Each row comes from the steps of one walk. Every step used is in the known rows, and no mark comes twice. Write the walk behind each row, first mark first.
Known rows
mimat-vufo: [  4.8   8.6  16.7  19.3  -6.0  13.1  -2.5  28.3   3.8   7.4   2.3   1.3
 -12.2  -6.6 -11.4  11.6  -9.4  29.8]
vufo-gidud-kizus-gakeka: [-11.2   3.6  -7.8   8.1  15.5  -9.6  25.6 -20.4 -24.2   8.5 -11.2  27.9
  -9.9  12.3  10.2  33.1 -10.5 -19.2]
vufo-gakeka-kizus: [ -8.1   2.3  -0.6 -16.0  -3.1   7.0   5.8   1.3 -31.3  22.9  12.9  16.2
 -17.5   9.5  -4.1   6.4  -0.5   9.8]
kizus-gakeka-vufo-gidud: [ -0.1  -3.6  -4.5  -4.7  24.3 -12.4  -1.0  -9.4 -19.7  10.7   2.9  20.6
  -3.6  16.5  -2.5  27.0   6.4   5.8]
gidud-vufo-mimat-kizus: [  4.3 -13.3 -30.4  23.2   6.6  15.5  13.7 -14.0 -29.7   5.9 -18.2  21.8
 -16.4  -8.6  -0.4   9.3 -46.6  10.2]
kizus-mimat: [ -8.7   0.4   8.3   0.5 -15.9   1.7   8.9  36.0   3.3   9.1  26.4   6.4
 -28.2   1.3  18.0  18.3 -18.3 -18.7]
kizus-mimat-vufo: [  4.9   4.3  12.4  10.7  -2.8   5.0  -4.3  43.9  11.4   8.6  23.3  -7.5
 -22.3  -9.7   6.4   8.0  -5.9   2.8]
vufo-gidud-kizus-mimat: [ -6.8  -3.4  -0.5   3.2  10.6   2.9  26.8  -7.5 -33.9  17.9  11.1  17.6
 -21.7  -5.4  31.7  20.5  -3.9 -38.2]
muze-vufo-mimat: [ 19.7  12.0  -6.5  -0.7 -13.6  20.2 -19.2  -5.6  -6.4   7.1  14.8   6.3
 -27.9  -8.0  18.7   0.8 -11.6  27.7]
gidud-vufo-mimat-kizus-gakeka: [  1.8  -9.5 -41.9  19.5  16.4  -5.3  10.3 -10.2 -11.0  -2.7 -17.2  22.4
 -14.5   7.0  -4.0  17.7 -50.5   0.8]
kizus-gakeka: [-15.1   5.6   2.8   5.9  -9.9  -9.1   4.9  22.8  13.8  -0.3   5.7  17.8
 -18.2  17.4  -1.7  30.5 -25.8   0.6]
gidud-kizus-mimat: [-17.7  -4.5   6.6   1.1 -12.5   8.6  28.7  14.9 -13.6  12.2  19.0  16.9
 -32.3  -9.0  28.7  24.5 -14.4 -18.9]
kizus-mimat-vufo-gakeka: [ 16.4  11.4 -12.1   4.0   1.9 -12.5 -16.8  24.4   1.6  17.6  22.9  -1.1
 -27.0   0.6   9.2  -2.0   3.6  -8.5]
mimat-vufo-gidud: [ 16.7   9.7  10.3  22.5  15.3   5.7  -2.4   5.7 -17.3  13.1  -8.7   4.8
  -1.9  -4.3  -9.4   7.7   1.7   9.3]
gidud-vufo-gakeka-kizus: [  1.9  -9.1 -13.1 -20.2  16.8  -3.1  11.9 -13.4 -53.5  15.9   0.9  16.2
 -16.1   6.1  16.6  17.9  -6.3   7.5]
gidud-kizus-mimat-vufo: [ -1.9   0.0   9.9   9.4   3.0   8.9  16.4  22.0  -5.0  12.0  18.3   0.4
 -26.4 -18.8  18.4  13.9  -3.6   2.2]
gidud-vufo-mimat: [ 13.7  -6.3 -19.3   6.2  -2.5   2.2   8.3 -11.4 -37.8   0.4  -8.3  11.2
 -20.8   5.9  24.8  15.9 -25.8  10.5]

Which walk is each row?
[ 10.5  -2.4 -23.3  -0.4   6.1 -14.5   5.0 -14.7 -38.6   9.3  -8.1  22.8
 -23.2  10.8  20.9  24.5 -11.9  -5.3]
gidud-vufo-gakeka
[-15.8  -8.2  20.9 -19.2  -4.2  14.0  16.6  35.5 -12.3  15.7  36.3   1.6
 -22.1  -1.8  15.5  13.7  -9.7  -7.3]
gakeka-kizus-mimat
[ -1.1  -3.9  23.6  -9.8   8.9  14.3   3.1  44.3  -4.3  15.4  34.3 -13.1
 -16.0 -13.4   3.1   2.8   1.3  16.6]
gakeka-kizus-mimat-vufo
[  6.9   4.5   6.8  22.2  20.8  11.7  17.1 -17.0 -33.8  16.3 -12.9  11.9
  -5.1 -12.6   1.5  13.7   5.8  11.4]
mimat-vufo-gidud-kizus
[  2.9 -13.7 -18.6 -29.7  22.9 -13.3  10.9   2.3 -46.1  16.2  20.9   7.4
 -26.4   3.3  36.0  13.4  -3.8 -20.7]
gidud-vufo-gakeka-kizus-mimat
[ -4.5   0.3 -18.5  26.3 -15.9  27.3   7.7   1.3  -7.1  13.1  -4.7  21.9
 -17.2  -4.6 -23.1  -1.9 -40.9  12.0]
vufo-mimat-kizus
[  6.6   6.8 -15.5   2.9   6.6  -6.9   4.4   4.8 -17.2  20.5  18.1   7.5
 -31.1  -8.6  19.9   4.3   7.3  -8.8]
gidud-kizus-mimat-vufo-gakeka
[ -3.7 -10.4   3.1   0.0  16.1  15.3  23.3 -33.5 -57.1  21.7  -4.0  28.1
  -9.2  -6.6   9.0  24.7  15.8  14.8]
gakeka-vufo-gidud-kizus
[  4.4   7.4  -5.0  16.5  30.3  -9.4  11.6 -11.2 -16.3   9.1 -12.8  11.7
  -4.5   1.2  -0.1  21.2  -2.2   3.1]
mimat-vufo-gidud-kizus-gakeka
[ -6.9  -2.1  -5.7 -25.3  -0.8  -1.8   4.8  20.1 -22.5  24.5  35.4   7.6
 -26.8   7.7  14.6   2.7   1.6 -18.3]
vufo-gakeka-kizus-mimat
[-19.4 -12.1 -10.2  10.0  11.5   8.9   5.9  11.5   7.1  10.9   1.3  27.6
 -12.4  -0.5 -32.7  24.8 -23.2  23.3]
mimat-kizus-gakeka-vufo
[ 11.4   7.1 -19.2  16.9  -4.9  35.5 -11.5  -7.3   0.3  12.5   3.9  16.6
 -24.5 -21.3  -6.6  -5.0 -31.0  26.3]
muze-vufo-mimat-kizus
[  3.5  -2.2 -16.5  -7.5  -1.0  -6.2  -7.9  -2.7 -10.9   5.2  14.7  13.8
 -18.0  18.7  -2.2  12.4  -7.2  26.9]
kizus-gakeka-vufo-mimat
[ 10.0   4.6  -6.9 -36.4  11.6   6.6 -15.9   7.1 -14.6  24.1  43.1   2.1
 -34.6  -9.6  30.6   0.4  10.5  -3.2]
muze-vufo-gakeka-kizus-mimat
[ -1.5 -10.6 -18.6  13.9  -2.2  31.0   3.9  -6.3 -21.2  19.8   2.2  22.7
 -15.4  -9.6 -25.7  -1.9 -20.8  35.5]
gakeka-vufo-mimat-kizus
[  6.7   6.4   2.2  -6.7   9.6   7.6  -6.8  10.0 -22.7  22.7  11.7   1.8
 -12.0  -0.6 -14.3  -4.7   8.4  31.1]
mimat-vufo-gakeka-kizus
[ -8.7   3.4 -29.3  24.8  -5.1   4.3   3.4   5.2  11.1   4.9  -4.5  22.8
 -14.7   9.4 -23.7   4.2 -45.9   3.1]
vufo-mimat-kizus-gakeka
